Each row was made from one path, in order. Every step used is in the known rows, and no mark comes twice. Write each row's path.
Known rows
rikiz, gedo: [ 20  21  15   8  25   4 -10  19   3  24  24 -13  17   0 -10  16   8   0
  22  29  -3  12   4  11  43]
rala, rikiz, gedo: [ 15   2  30  17  54  12  17  33  22  22  42  31  22 -10 -19  37  11  -2
  10  38  17  10   4  27  70]
fubup, fibu, zelu, goziz: [ 15 -10  14   4  25  27 -22  -2  33  11  29  54 -39  -5  18  37  22  22
 -35  -4   8 -19 -11  31  16]
rikiz, gedo, fibu, fubup, goziz, zelu: [ 30  14  48  23  19  19 -12  21  49   8 -40 -19  35  -4 -32   5  26 -38
  38   5 -11  -4  14  31  -7]
somupi, gedo, fibu, fubup, goziz, zelu: [-11 -35  28   6 -17  15 -17 -12   1 -22 -83 -15  14 -50 -48 -23   7 -24
 -10 -44 -27 -27   6  21 -74]
somupi, gedo, rikiz, fubup: [ -2   4  -1 -28  -8   2  -9  -9 -75   5 -25  -4  18 -60 -52 -31 -26  27
 -38 -20 -39  10  -2  36 -27]
fibu, zelu: [-13 -31  12   4  -2  -8 -21 -11   4   5  18  35 -15 -23  10  10  25   6
 -25 -17   4 -13  -7  25   2]
gedo, fibu: [ -1  -6  12   2 -20   4  -8   6 -19   8 -36 -13 -12  -6 -24   0  -2 -21
  10  -8  -2 -26 -15   0 -45]
gedo, fibu, fubup: [ 12  -5  28  21  -6  23 -16   3   7   5 -37  13 -10  -5   0  12   3 -23
  17  -5 -18  -2 -10  11 -31]
somupi, gedo, fibu, zelu: [-31 -57  16  -5 -28  -7 -44 -21 -58   5 -35   4 -33 -71 -43  -7   8   2
 -37 -41 -23 -39 -25  21 -64]
zelu, goziz, fubup, fibu: [ 46  20 -15   2  22  35  -4  27   8  10  29  49 -75   5  27  18 -15  -4
 -15  12   6   5 -18  -7  10]
zelu, goziz, fubup: [ 28  12 -19   4  18  15 -10  26   0   3   1  50 -76 -14  27   8 -23 -31
   6  10 -30   7 -11  -8 -17]
fibu, gedo: [-17 -24  14   0 -19  -6 -21 -34   6   4 -15  -6 -27 -51  11   3  -7   1
 -21 -29 -21  12 -11 -12 -26]
gedo, somupi: [-15  18 -19 -16  -4  -6 -20  23  -4  -1 -31 -11 -21 -24 -26 -24  -9  -7
 -12  11 -15 -13 -14  -2 -33]
rikiz, gedo, fibu: [ 18  14  27   7  11   3 -17  22 -13  30  -7 -28   3  -7 -37  18   5 -20
  33  18  -7 -10 -11   9   2]
rala, somupi, gedo: [-32 -20  -7 -13  15 -25 -25 -12 -66 -13 -14  -1 -21 -44 -54 -18 -39   2
 -36 -44 -40 -13 -26 -22  -1]
gedo, rikiz, fubup, fibu, zelu, goziz: [ 35  24  16 -21  24  27  -7  18  -9  21  17  50 -10 -16 -11  13   0  25
 -40  -8  -7   7  -8  67  12]
gedo, fibu, zelu, goziz: [ -6 -23  20   3  -1   5 -36   4   4  10 -36  36 -57 -35  -6  26   5 -38
   3 -19 -30 -35 -16  28 -57]
somupi, gedo, rikiz, fubup, goziz: [  5  21   9 -38 -17   1 -25 -12 -45  -9 -46 -12  22 -71 -72 -35 -18  23
 -46 -29 -22   3   5  51 -32]
goziz, fubup, fibu, zelu: [ 32 -16  -4   3   0  29 -10  11 -12  20  70  56 -54 -11  23   5  19  26
 -66  -8  52  -7 -33   5  43]
somupi, gedo, fibu, fubup: [-11 -28  21   7 -14  16 -35 -18 -37  -2 -52   2 -15 -48 -25  -3  -9  -3
 -10 -25 -38 -10 -14  10 -57]
zelu, goziz, fubup, fibu, gedo: [ 31   2  -4   4  10  34 -20   5  14  12  17  47 -95 -36  34  24 -19   0
 -31  -9 -15  14 -27 -14 -12]
gedo, rikiz: [ 21  11  12 -12   6  27   6  14  -5  17  22  32  28   9  -5 -16  -9  23
   9  12  -4  28   4  29   9]
fubup, fibu, zelu: [  8 -18  17   0   9  20 -12  -7  12  13  47  32  -8   4   6  22  33  40
 -51  -9  40 -17 -15  27  35]
rikiz, fubup: [ -1  16 -10 -13  -4 -23   4  -2 -33  -5 -32 -26   4 -27 -23  -3  -7 -15
 -25 -18  -9  -6  -3  11 -13]
rikiz, fubup, fibu: [ 17  26  -5 -13   2  -2  12   2 -22   4  -4 -25   6  -5 -23   8  -1  20
 -51 -11  25 -12 -10  14  16]
zelu, goziz, fubup, fibu, gedo, rikiz: [ 46  11   7  -5  13  51 -15  13   9  28  31  66 -77 -28  27   8 -26  19
 -24   1 -18  33 -23   5  -4]
somupi, gedo: [-21 -25  -4  -7 -11  -4 -18 -22 -46  -5 -19  -9  -7 -44 -29 -14 -10  18
 -24 -20 -26  -8  -5  -1 -27]

Write each row's path
[ 12 -20   6   5 -10  10 -37  18 -15  14 -17  56 -92 -40   3  17   1 -45
 -12 -17 -23 -31 -31  18 -54] => gedo, fibu, zelu, goziz, fubup
[ -3   2   7 -32 -12  -3   6  -5 -32 -15 -55 -21  49 -60 -71 -53  -7   8
 -43 -42 -24  -4  15  44 -50] => somupi, gedo, rikiz, fubup, goziz, zelu
[ -1  12   0 -33  25  -1 -12  -3 -89   1   2   5   3 -39 -75 -26 -46  39
 -66 -45 -22   1 -30  11  24] => rala, somupi, gedo, rikiz, fubup, fibu
[  3  19  15   3  51   8   1  55  17  23  16  23   6 -26 -42  21   6  -6
   0  45   5  -1 -10  26  45] => rala, rikiz, gedo, somupi
[  1  -2   7  -3  -3  -4  16   3  58 -27 -41 -22  36  -6 -31 -25  21 -25
  -4 -24  19 -19  26  13 -26] => fubup, goziz, zelu
[ 30  -3  22  12  18  12 -42  35 -12  37  10  35 -67 -34  -6  28   6 -41
  15  13 -25 -13 -27  23  -3] => rikiz, gedo, fibu, zelu, goziz, fubup
[  7  43   0 -24 -14 -26 -19  -6  10 -24 -59 -38  11 -41 -52  -7   1 -17
 -38 -26  10 -18   7  33 -19] => rikiz, fubup, goziz
[ 27 -12  -2   4 -13  30  -9  -7  -8  19  47  25 -64 -29  21   2  -5  25
 -57 -20  34  16 -38 -25  16] => goziz, fubup, fibu, gedo
[ 14  -1  26  20   9  18   4  -3  77 -29 -40  13  36  -2   2 -11  24 -23
   9 -17  -6   3  28  26  -3] => fibu, fubup, goziz, zelu
[  0  -1  27 -20 -18  -4   8 -18  15  -5 -53 -18  29 -65 -35 -34  -5  -7
 -34 -51 -22  15   8  31 -48] => fibu, gedo, rikiz, fubup, goziz, zelu
[  9  36  -2  -6  21  -4 -25  35   0  25  -3 -23  -2 -22 -36  -3   2  -5
  11  38 -18   0 -12   6  14] => rikiz, gedo, somupi
[-28  -6  -2 -10 -18 -11 -36 -13   0   5 -44 -15 -42 -69 -17 -12 -14  -7
 -31 -19 -36   0 -27 -16 -55] => fibu, gedo, somupi
[ 11 -22  -5   6  12   7 -34  11   3   8  22  79 -86 -37  34  16   5 -27
 -21 -10 -24  -7 -18  20  -6] => fibu, zelu, goziz, fubup
[ -9 -45   1  -3 -17   6 -51  -4 -59   7 -33  39 -92 -80 -24  -2  -9 -22
 -34 -35 -43 -35 -35  13 -73] => somupi, gedo, fibu, zelu, goziz, fubup
[  22   14  -18   -4    6   29  -33   20   12   14   -7   37 -110  -52
   14    5  -27   -4  -41   -1  -26    3  -37  -18  -38] => zelu, goziz, fubup, fibu, gedo, somupi
[  3   5   7  -9 -10  -6  -5 -26 -18   6 -15 -32 -15 -46 -17  13  -5  20
 -66 -35   7  -1 -20   3  -9] => rikiz, fubup, fibu, gedo
[ 21  26  29  11   1  19 -31 -14  68 -20 -28  18   9 -15   4   8  12  -1
   5  -4  -4  10  17  33   9] => fibu, fubup, goziz
[ 20   0  30  -9  -2  43  -3 -16  11  28  35  20  -3 -14   3   3  -3  56
 -39 -13  19  28 -14  17  15] => fubup, fibu, gedo, rikiz
[  1 -12  28  -8 -13  20 -12 -22   2  21   5  21  -3 -40   5 -11 -13  21
 -11 -21 -25  34  -7  14 -20] => fibu, gedo, rikiz
[ 31  14  42  22  20  24 -24  19  10  30 -10  -2   8  -2 -12  26  10 -17
  42  23 -23   9  -5  23  15] => rikiz, gedo, fibu, fubup
[ -9  27   3 -38  10 -21 -36  -9 -63 -18 -41  -2   7 -72 -96 -38 -48  13
 -54 -55 -37  -5 -15  27  -5] => rala, somupi, gedo, rikiz, fubup, goziz
[  1 -10  24  -3  23   5  22  -6   1   4   4  18  -7 -51 -26  35   1  16
 -70 -20  28  -4 -16  19  25] => rala, rikiz, fubup, fibu, gedo
[  7   1   4 -12   3  -6  -5  -9 -20   7  11   2  -6 -24 -14  15  22  20
 -73 -27  25 -22 -17  34  18] => rikiz, fubup, fibu, zelu
[ -3  -9  32   1 -23  17 -51 -24  -5 -15 -74  -7 -13 -63 -51  -8  -4  -5
 -13 -29 -22 -22  -6  27 -62] => somupi, gedo, fibu, fubup, goziz
